Each row comes from the steps of one walk. Every step used is in the known rows, and no mark comes twice. Write the walk behind each row, first mark first.
In the rows, 128 means zero.
Known rows
D -> U -> C: [138 105 143 125 120 121 112 112 133  65  67  74 120 120 125 113 128 137
 116  98 178]
P -> E -> U -> C -> N -> D -> V: [134 125 155 110 126 119 167  90 128  67  22 115 122 179  96 150 133 133
 117  81 222]
N -> C -> V -> E -> U: [118 102 183 103 136 110 129  90 125 121  89 150 118 149  79 139 131 137
 111 159 158]
P -> E -> V -> N: [132 107 115 178 105 122 112  98 117 102 146 187 135 165 123 148 162 132
 128 146 158]
E -> V: [131 118 134 121 134 119 141  74 126 123 174 143 143 172 134 135 140 132
 133 129 150]
C -> V: [129 153 162 127 142 137 155  86 130 110 109 119 134 176 103 138  98 131
 120 124 154]
P -> C -> V -> N: [124 139 145 161  81 136 118  87 113  61  58 146 135 176  97 118 129 131
 122 118 132]
D -> U -> C -> N -> E -> V: [159 119 140 129 118 118 164 110 131  54 116 111 135 185 139 160 150 131
 114 138 224]
N -> E -> U -> C -> V: [144 121 161  81 138 134 152  83 123  99 102 100 126 190 106 124 139 138
 109  70 186]
U -> C -> V: [137 143 160 109 136 142 168  81 131  84  91  84 125 191 107 110 102 141
 117 102 161]
P -> E -> V: [131 110 117 152 122 126 134  88 126 137 176 134 127 159 138 140 140 131
 126 133 183]
N -> C: [114 118 115 104 126 128  74 132 129 115  91 132 116  93 123 133 150 138
 124 187 118]
V -> E -> U -> C -> N: [149 106 174 122 109 118 204 129 132  89  61 140 122 190 103 112 120 133
 121  93 169]
P -> N -> C -> V: [119 146 145 125 113 122  90  80 123  83  47 149 128 150 102 153 135 137
 114 156 126]
E -> U -> C -> V -> N -> D -> P: [125 120 165  86 130  99 141 131 122  27  13 161 125 160  66 169 144 142
 130  85 169]
E -> V -> N -> D -> P: [121 124 128 118 126  90 134 153 121  46  84 184 130 139  97 196 158 135
 141 164 152]
P -> N: [132 129 118 153  94 110 106 114 118 109  92 158 134 135 133 140 149 124
 126 105 105]
D -> P -> E -> V -> U: [123  73 142 146 118 116 144 103 126 105 125 180 120 152  98 172 141 145
 134 141 180]
P -> C -> N -> D -> V -> U: [114 110 159 120  87 117 155  91 119  52  18 146 128 150  88 154 132 136
 126 143 169]
P -> N -> C -> V -> U: [111 103 160 118 102 117  87  74 119  83  46 190 128 135  82 160 147 147
 117 166 121]
D -> P -> E -> U -> C -> N: [149 110 156 132 111 130 185 139 137  71  11 142 116 190  96 133 116 135
 127  38 199]
E -> V -> N: [133 114 129 150 115 116 116  88 117  89 144 196 150 175 120 143 162 133
 135 142 128]

Write each row's walk
[146 119 146 107 121 122 147 141 124 124 102 171 136 159 119 155 158 121
 119  84 174] | C -> N -> E -> U
[138 132 176 124 134 131 140  71 135  54  55  71 127 168 100 124  98 139
 108  96 199] | D -> U -> C -> V
[133  66 136 125 114 122 158 101 128  76 100 137 110 167 104 138 143 154
 131 116 184] | D -> P -> E -> V -> U -> C
[140 120 184 150 128 116 182 105 133  63  80  66 108 163  95 134  92 137
 102 174 197] | D -> U -> C -> V -> E
[150 128 161 142 109 126 162 127 140  43  23 107 130 161 117 127 107 132
 118  95 193] | D -> U -> C -> N
[123  71 129  99 113 104 151 124 124  65  96 133 106 133 104 156 156 153
 131 137 194] | N -> D -> P -> E -> V -> U -> C
[137  98 128 116 115 114  91 136 111 119 123 192 135 132 114 152 193 126
 119  99 143] | V -> N -> E -> U
[109 102 165  99 127 129 101  84 126  97  72 169 124 131  78 151 132 151
 119 183 138] | N -> C -> V -> U
[131  71 143  97 116 121 146  70 123  91 136 142 130 168 118 110 153 153
 132 115 151] | E -> V -> U -> C
[132 116 138  94 104 110 156 156 127  87  48 134 116 126 115 140 144 132
 121  80 203] | P -> E -> U -> C -> N -> D
[142 148 130 147 121 133 128 141 116  86 121 155 129 162 112 172 157 128
 111 178 153] | C -> V -> N -> E
[132 121 150  69 113 104 160 144 127  75  46 142 130 138 111 135 144 132
 128  78 176] | E -> U -> C -> N -> D
[132 112 149 124  95 120 115 118 110  64  48 161 126 173  85 157 165 129
 118  76 168] | D -> P -> C -> V -> N -> E -> U
[128 108 192 120 137 111 169  87 124 130 116 144 127 175  82 136 114 131
 114 115 166] | C -> V -> E -> U
[150 138 144 128 110 139 188 136 136  75  57 120 128 183 125 112 111 134
 127 100 155] | U -> C -> N
[144 136 116 157 126 133 119 126 115  80 108 144 128 166 117 174 171 125
 115 181 150] | D -> V -> N -> E
[134 143 133  91 111 113 174 170 131  64  57 118 121 131 125 141 131 132
 127 134 167] | U -> C -> N -> D
[130 161 155 121 137 119 177 109 131  65  44 127 135 172 101 175 115 125
 124 151 181] | C -> N -> D -> V
[150 139 126 133 117 137 137 137 116  65 106 124 121 174 115 148 159 135
 110 160 158] | U -> C -> V -> N -> E
[136  85 137 113 121 125 135 124 129 100  59 113 106 150 104 117 139 140
 124  35 184] | D -> P -> E -> U -> C
[159 129 124 116 119 128 188 118 127  82 146 122 133 205 147 146 154 133
 122 144 189] | U -> C -> N -> E -> V
[130 123 119 167 124 130 140 169 134 111  84 120 101 125 112 162 117 130
 127 128 173] | D -> P -> E
[121  77 149 115 122 114 133  70 121 118 159 187 142 154 111 144 151 143
 135 141 143] | E -> V -> U
[154 111 130 117 102 134 176 171 127  80  88 139 117 154 125 148 152 137
 117 153 169] | V -> U -> C -> N -> E
[139 136 153 139 116 137 139  91 121  55  68 143 134 194  95 122 128 141
 121 118 139] | U -> C -> V -> N
[117 145 151 105 140 136 106  91 131  98  76 124 123 146  99 142 119 140
 116 177 145] | N -> C -> V
[119 127 111 138 122 110 134 197 130  99  77 118  97  87 113 184 131 129
 127 154 186] | N -> D -> P -> E
[122  92 149 132 109 102 173 136 128  73  81 198 122 146  92 200 139 141
 135 160 205] | C -> N -> D -> P -> E -> V -> U
[134 141 136 152  71 137 163 132 127  81  46 126 129 164 127 110 112 122
 129 101 147] | P -> C -> N
